Each row comes from the steps of one walk. Every step used is in the known rows, and no mark comes twice. Write the walk behind each row, first mark first.
In the rows, zero is written as 128.
Known rows
sikin nuro: [127 128 110 151 131  86 181 132 139 133 125 130 124 178 121 142 137 104
 115  94 131 119 114 121 110 146 149 133 158 142 139 163 154 135 140]
sikin nuro mura sina felem: [129 126 114 151 115 112 170 149 126 129 112 135 118 178 126 133 123 101
 113  91 133 122 133 122  74 124 176 160 164 137 139 156 154  95 144]
sina tidimom kibuzo: [117 119 105 138 140  95 182 146 105 130 126  97 129 146 128 141 145 106
 156 119 125 130 108 128  77 136 154 111 148 139 128 143 157 103 134]
zupim tobu sina tidimom: [122 122 112 152 120 131 175 137 133 150 129 105 134 165 110 155 146  96
 175 106 126 122 104 122  61 131 141 137 151 138 124 148 128  91 148]
notet kibuzo zupim tobu mura: [130 136  98 158 124 141 170 130 156 132 131 115 156 163 139 140 169 100
 163  66 120 117  81 131  67 139 174 139 166 133 139 164 147  72 146]
nuro mura: [123 119 119 146 137 126 173 136 141 125 119 118 113 154 118 139 127 103
 120  92 127 122 112 129 101 139 168 125 168 138 142 154 137  61 149]
nuro sikin: [121 117 106 146 130 125 169 146 139 121 127 109  95 161 112 134 140 105
 118  95 129 125 109 121 104 148 166 111 167 151 138 154 159 131 139]
sikin nuro mura felem sina tidimom: [116 125 124 140 138 111 170 137 125 137 134 138 162 159 130 154 111 103
 111  98 133 125 103 118  97 120 178 119 149 159 131 163 109  42 148]
sina tidimom tobu mura felem: [108 110 117 147 114  96 179 144 112 137 145  88 159 134 130 138 154 113
 152 108 143 125 118 107  98 146 171  88 141 157 119 159 142  89 138]
mani felem sina tidimom: [124 129 131 140 149  98 180 134 128 151 141 106 169 159 104 144 123 110
 141 121 134 127  99 124  85 122 173 141 148 137 128 162 152 146 141]
kibuzo notet rema: [132 123  89 154 138 130 167 138 135 129 137 110 149 173 137 131 152  93
 135 114 113 117  87 133 129 139 173 145 161 132 128 159 180 168 145]
mura sina: [125 125 103 151 122 112 177 146 133 139 117 112 119 172 136 125 152 117
 124 105 135 121 111 126 103 133 165 167 163 150 151 147 156  88 140]
kibuzo notet: [133 119 102 154 134 135 175 139 135 132 126 113 123 176 133 136 148 105
 137 117 124 124 100 133 131 148 170 129 162 128 130 146 179 115 145]
mani felem sina: [128 134 120 144 144 103 182 128 138 144 135 120 163 164 108 140 132 118
 115 106 140 121  99 118  99 131 169 158 156 137 143 169 153 132 145]
kibuzo zupim tobu mura sina: [123 133 104 159 111 117 182 142 152 142 117 109 164 185 152 136 174 116
 141  72 132 114 109 122  71 139 173 193 172 146 148 156 165  34 141]
rema kibuzo: [124 124 111 148 132 129 182 142 124 127 120 111 134 151 115 136 131 104
 138  97 125 119  91 123 111 124 151 157 172 123 144 156 141 122 149]
rema kibuzo zupim tobu mura sina: [121 136 101 156 113 139 186 146 139 136 112 113 187 171 147 138 165 113
 148  67 127 111  94 118  74 121 170 218 186 129 151 158 157  42 148]
tidimom tobu: [124 116 110 148 125  93 179 141 122 131 129 102 113 158 120 132 150 116
 131 103 136 124 116 120 106 167 166  94 148 145 127 159 155 117 139]
rema kibuzo zupim: [125 126 102 152 132 133 179 144 141 122 119  99 145 158 123 134 139 108
 138  84 114 116  76 135  82 147 165 158 175 120 145 153 161 101 149]
notet rema kibuzo zupim: [125 131  88 153 139 128 170 142 140 120 128  95 172 156 128 129 143  96
 134  80 104 109  63 136  76 138 166 174 175 122 140 165 160 152 151]
sikin nuro mura sina: [125 128 106 146 130 109 176 140 136 130 113 144 133 177 132 139 133 111
 103  86 139 119 126 119  98 127 173 165 168 148 152 157 143  62 142]
sikin nuro mura tobu sina felem: [122 118 108 156 111 120 170 134 133 141 127 137 129 157 136 148 115 100
 136  85 130 117 114 106  67 132 169 159 155 132 133 152 128  94 154]
tobu sina tidimom kibuzo rema: [120 123  93 143 121 131 163 149 110 134 141  75 158 125 127 143 173 108
 152 117 118 129 108 116  52 141 152 136 144 131 136 138 147  82 139]
notet rema: [124 127  99 151 135 105 168 137 137 130 135 102 138 161 126 129 146  95
 128  98 117 114  92 127 105 136 157 147 159 144 137 166 151 162 144]
felem sina tidimom tobu: [123 118 132 140 138  83 180 147 115 141 144  94 150 157 128 144 128 110
 147 119 132 129 106 124 100 147 181  88 132 148 114 160 141  85 133]
mura tobu: [117 116 112 155 126 107 182 132 134 150 126 122 109 157 149 132 140 114
 135 102 127 120  93 121 122 142 172 158 158 147 144 147 140 114 147]
tidimom tobu mura felem: [113 114 108 152 110 100 179 139 121 132 137 100 152 139 134 132 164 121
 128  93 149 120 120 100 110 155 169 100 150 161 132 166 145  73 142]
felem sina tidimom tobu mura guto: [116 127 147 146 139  81 184 148 112 137 152  96 187 166 152 142 150 119
 155 109 135 131 114 108  86 147 176 132 133 161 114 173 135  81 131]
tidimom kibuzo zupim tobu: [123 130  84 150 132 117 180 136 127 129 112 112 133 173 139 141 171 113
 136  85 118 119  94 131  52 163 164 142 164 137 134 149 161  62 143]
tidimom kibuzo zupim tobu sina: [125 130  72 152 124 130 175 134 133 130 118 104 150 164 134 151 176 114
 150  83 124 115  94 120  28 163 152 154 160 135 137 146 154  40 147]
tobu mura felem: [113 120 111 154 113 114 178 136 135 133 133 106 150 145 134 134 155 112
 124  92 142 117 109 108 110 134 155 136 162 157 145 160 141  72 146]
mani felem sina tobu mura: [128 144 123 150 134 114 184 130 143 146 145  95 186 148 118 141 143 108
 123  98 137 118 105 107 104 122 178 159 163 125 141 182 173  96 140]
sikin nuro mura: [126 126 115 146 139 105 176 132 142 125 120 140 124 169 119 147 122 102
 108  82 130 120 120 120 101 138 159 127 166 140 142 165 137  85 147]
tidimom kibuzo zupim: [124 125  83 148 138 104 179 142 130 118 119  95 132 158 142 133 162 117
 129  93 120 121  94 132  61 165 166 131 159 138 142 145 176  73 138]
tobu mura: [121 124 123 150 125 100 186 137 144 131 134  97 144 153 133 139 145 105
 138  90 136 118 117 113 108 132 153 136 162 143 143 163 155  84 139]
felem sina tidimom: [124 125 136 143 141 102 180 144 130 143 139  99 146 161 129 145 119 102
 148 118 124 127  95 132 100 124 166 122 144 143 128 153 139  77 139]

Write each row's walk
[130 121  99 152 138 155 180 143 122 127 120 119 143 161 126 138 138 102
 147 113 120 121  87 129 132 127 167 152 174 111 134 150 173 130 150] : rema kibuzo notet
[121 138  98 157 128 130 178 137 143 129 129 104 207 162 136 143 157  91
 150  61 110 103  75 117  76 121 162 195 181 124 136 179 151 110 151] : notet rema kibuzo zupim tobu mura
[130 120 109 157 109 127 168 147 133 133 130  88 114 157 110 137 134  98
 155 103 128 121 111 120  59 140 148 134 149 127 130 147 154 119 147] : tobu sina felem
[132 141 114 149 138 121 176 129 138 148 136 105 153 160 107 135 139 109
 116 111 129 122  92 121 102 134 180 151 161 124 138 172 166 123 144] : mani felem sina tobu
[121 111 121 144 129  90 178 147 113 138 135  89 122 154 115 137 142 108
 155 118 129 130 115 127  92 156 169  79 140 143 113 153 154 128 136] : sina tidimom tobu
[126 120  68 145 141 132 165 145 107 127 145  89 185 146 140 148 162  94
 172 129 117 121  90 123  71 132 161 140 145 128 117 144 179 138 139] : tobu sina tidimom kibuzo notet rema
[126 120  80 146 129 149 176 141 106 140 128 112 160 163 132 160 168 101
 185 125 124 126 104 122  63 135 155 130 151 125 113 136 166  79 143] : zupim tobu sina tidimom kibuzo notet
[112 110 114 148 129 137 171 137 134 149 133 110 136 135 137 151 123 103
 167 103 126 123  96 118  73 126 175 147 153 142 136 137 116  52 153] : nuro mura tobu sina tidimom
[117 119 113 150 133 104 181 125 138 141 121 156 123 162 147 146 124 108
 112  83 130 118 109 114 116 136 178 154 164 147 144 157 128  90 151] : sikin nuro mura tobu
[123 129  98 148 138 125 173 140 125 125 129 107 160 148 120 131 134  92
 135  93 114 111  78 123 109 115 153 169 171 125 140 170 142 173 150] : notet rema kibuzo
[125 116  98 150 117 107 175 139 129 132 134  92 133 150 116 140 153 116
 142 102 141 120 115 111  79 166 155 106 144 143 131 157 150  89 142] : tidimom tobu sina
[127 120 117 151 114 135 166 154 126 130 112 114 107 164 126 124 125 103
 127  98 128 125 123 129  71 121 180 159 166 134 140 146 152  70 145] : nuro mura sina felem
[124 120 118 154  96  91 181 157 113 133 129  90 144 159 139 123 150 114
 145  99 145 123 140 108  78 139 177 137 148 142 127 160 177 101 132] : tidimom tobu mura sina felem
[130 114 105 155 103 112 170 149 118 130 133  84 119 151 111 134 144 105
 154 105 136 122 121 113  55 161 160 102 138 129 117 154 158 125 143] : tidimom tobu sina felem
[126 127 100 156 117 137 175 131 141 143 122 115 130 168 113 151 156 105
 150  91 132 116 107 116  73 140 139 149 161 140 137 155 129  79 152] : zupim tobu sina
[126 125 121 156 101 107 178 157 128 136 125  94 139 165 141 124 144 105
 144  97 139 121 129 116  84 115 167 175 160 137 141 153 171  89 136] : tobu mura sina felem
[118 129 132 155 132 108 182 139 135 128 133 110 149 171 146 132 162 117
 140  93 131 123 113 112  93 145 151 174 160 153 140 167 141 113 140] : tobu mura guto
[119 126 116 135 146  93 182 147 104 134 136  99 158 149 142 147 131 109
 145 122 126 128 101 126  82 126 166 121 141 142 128 151 146  59 132] : felem sina tidimom kibuzo
[121 127 114 152 115 103 185 146 137 137 125 104 155 159 147 131 155 117
 134  93 144 118 121 113 103 121 162 177 165 150 155 155 163  61 136] : tobu mura sina
[130 133  98 156 115 131 174 148 131 143 119  97 106 166 133 122 158 109
 121 110 125 123 105 131 109 136 175 163 167 135 149 148 169  86 138] : mura sina tobu
[126 131  88 157 120 160 177 136 145 133 116 107 162 163 115 150 154 105
 160  74 118 111  76 124  49 143 151 178 175 118 141 154 139  67 158] : rema kibuzo zupim tobu sina
[125 130 121 159  96 120 181 151 126 145 118 111 139 177 138 132 154 101
 150  89 135 119 129 113  72 113 163 182 163 137 134 158 154  82 141] : zupim tobu mura sina felem
[118 118  92 140 132 110 178 145 109 131 133  85 144 138 124 149 150 107
 167 118 131 125 107 118  51 136 143 123 144 138 131 139 151  84 137] : tobu sina tidimom kibuzo
[120 124 113 151 123 124 172 135 131 138 132 117 142 156 140 136 138 116
 110 105 135 120  89 119 112 134 169 137 152 160 143 158 122  54 149] : mura felem sina
[127 128  90 139 155 114 171 147 102 131 149 104 195 161 159 145 142  95
 152 132 112 124  82 132 102 121 184 135 142 134 114 156 173 116 135] : felem sina tidimom kibuzo notet rema
[121 114 111 145 120  90 178 155 109 144 128  93 129 164 130 128 154 118
 150 120 138 130 120 127  91 146 179 121 143 152 125 146 158 109 131] : mura sina tidimom tobu
[128 127 100 136 156 115 182 139 102 141 139 115 191 158 127 149 143 115
 151 139 132 131  97 123  89 126 187 139 147 124 119 152 188 134 136] : mani felem sina tidimom kibuzo notet
[122 127  99 153 125 156 175 143 136 138 122  96 169 160 110 155 145  98
 185  88 113 118  74 130  38 132 153 167 168 116 126 148 136  76 154] : rema kibuzo zupim tobu sina tidimom
[117 120 102 152 124 116 175 124 144 142 127 146 142 155 141 155 126 110
 126  79 136 114 109 104  87 137 166 167 160 145 147 155 120  65 155] : sikin nuro mura tobu sina
[125 135  74 159 122 155 166 135 143 131 126 104 193 163 118 146 157  93
 155  71 109 104  63 123  46 135 154 198 175 121 137 167 139 116 159] : notet rema kibuzo zupim tobu sina
[113 129 105 142 121 102 188 150 102 144 121 110 172 159 152 146 169 111
 166 104 138 124 128 111  67 110 158 167 157 149 136 147 155  49 131] : zupim tobu mura sina tidimom kibuzo
[129 139  87 158 115 143 170 138 151 138 127 120 166 172 152 133 180 111
 160  71 129 116  86 130  63 129 185 176 171 141 150 158 154  51 142] : notet kibuzo zupim tobu mura sina
[118 127 104 158 107 135 174 138 136 137 133  90 136 141 134 130 163 105
 124  95 131 119 104 112 116 137 165 129 166 142 141 163 154  64 144] : sina tobu mura felem
[125 136 107 150 128 135 167 131 134 134 129 136 145 156 133 145 126 103
  84  90 129 120  99 116 113 132 186 129 162 144 141 173 125  21 150] : sikin nuro mura felem sina tobu
[116 114 119 143 125  99 174 145 108 144 143 100 151 148 132 138 138 116
 137 120 137 129  98 119 101 146 185  85 134 163 116 158 127  69 141] : mura felem sina tidimom tobu
[129 128  80 157 108 135 170 144 122 129 117  96 137 167 129 144 165 103
 162  86 117 118 101 122   4 157 156 145 154 123 124 144 164  69 146] : tidimom kibuzo zupim tobu sina felem
[124 131 114 159 120 115 183 134 157 139 124 104 156 177 137 144 164 106
 145  68 123 114 102 123  74 149 162 156 169 139 136 162 157  55 145] : kibuzo zupim tobu mura
[125 131 117 155 119 117 180 140 142 135 135  83 134 145 131 135 153  98
 135  95 125 120 112 117 115 136 160 130 166 127 139 165 168  75 138] : sina tobu mura
[126 116  80 144 136 136 175 146 107 130 135  92 158 150 135 152 157 105
 176 133 126 128 104 124  74 140 160 122 146 126 121 132 178  87 138] : tobu sina tidimom kibuzo notet
[112 115  82 150 126 112 177 141 122 142 134  88 156 140 159 146 158 118
 172 104 120 122  78 124  35 154 175 159 145 140 135 127 156  64 143] : mura tobu sina tidimom kibuzo zupim
[121 114 106 161 102 126 172 140 130 150 130 104 114 149 140 134 133 104
 160 104 127 119  97 115  72 136 164 163 148 133 133 142 142 120 152] : mura tobu sina felem
[111 128 131 149 119 117 181 138 127 154 140 114 183 157 140 154 144 104
 150  99 137 122 100 110  97 110 165 143 151 159 126 165 113  27 146] : zupim tobu mura felem sina tidimom
[116 127 105 146 130 100 186 143 124 134 129  92 175 157 145 151 167 103
 169  87 119 122 105 122  42 143 162 135 157 136 124 151 166  50 135] : sina tidimom kibuzo zupim tobu mura
[125 145 136 158 133 121 179 140 136 137 142 100 167 168 156 135 157 111
 125  99 123 124  99 115 106 137 171 174 156 143 136 174 144  56 136] : felem sina tobu mura guto
[125 124 103 158 121 133 170 139 149 145 128  91 145 174 117 153 157 100
 177  93 116 121  88 133  32 153 158 139 154 135 124 143 146  70 149] : kibuzo zupim tobu sina tidimom
[114 112 110 153 117 118 177 137 132 158 138  99 134 146 139 145 137 108
 173 114 127 123  91 117  82 132 163 155 146 144 134 136 133 105 147] : mura tobu sina tidimom
[133 133  88 157 130 151 164 129 152 133 122 125 122 173 127 135 167 102
 157  79 112 121  70 144  63 152 178 125 165 132 136 155 143 101 151] : notet kibuzo zupim tobu
[135 133  76 159 121 167 159 128 156 135 129 117 142 164 122 144 171 103
 171  76 119 116  69 135  36 151 166 143 159 131 139 153 135  75 154] : notet kibuzo zupim tobu sina
[119 126  95 146 136 111 180 141 119 136 119 101 139 168 135 145 163 105
 162 100 111 126  93 136  43 153 165 126 156 136 121 143 159  74 139] : sina tidimom kibuzo zupim tobu
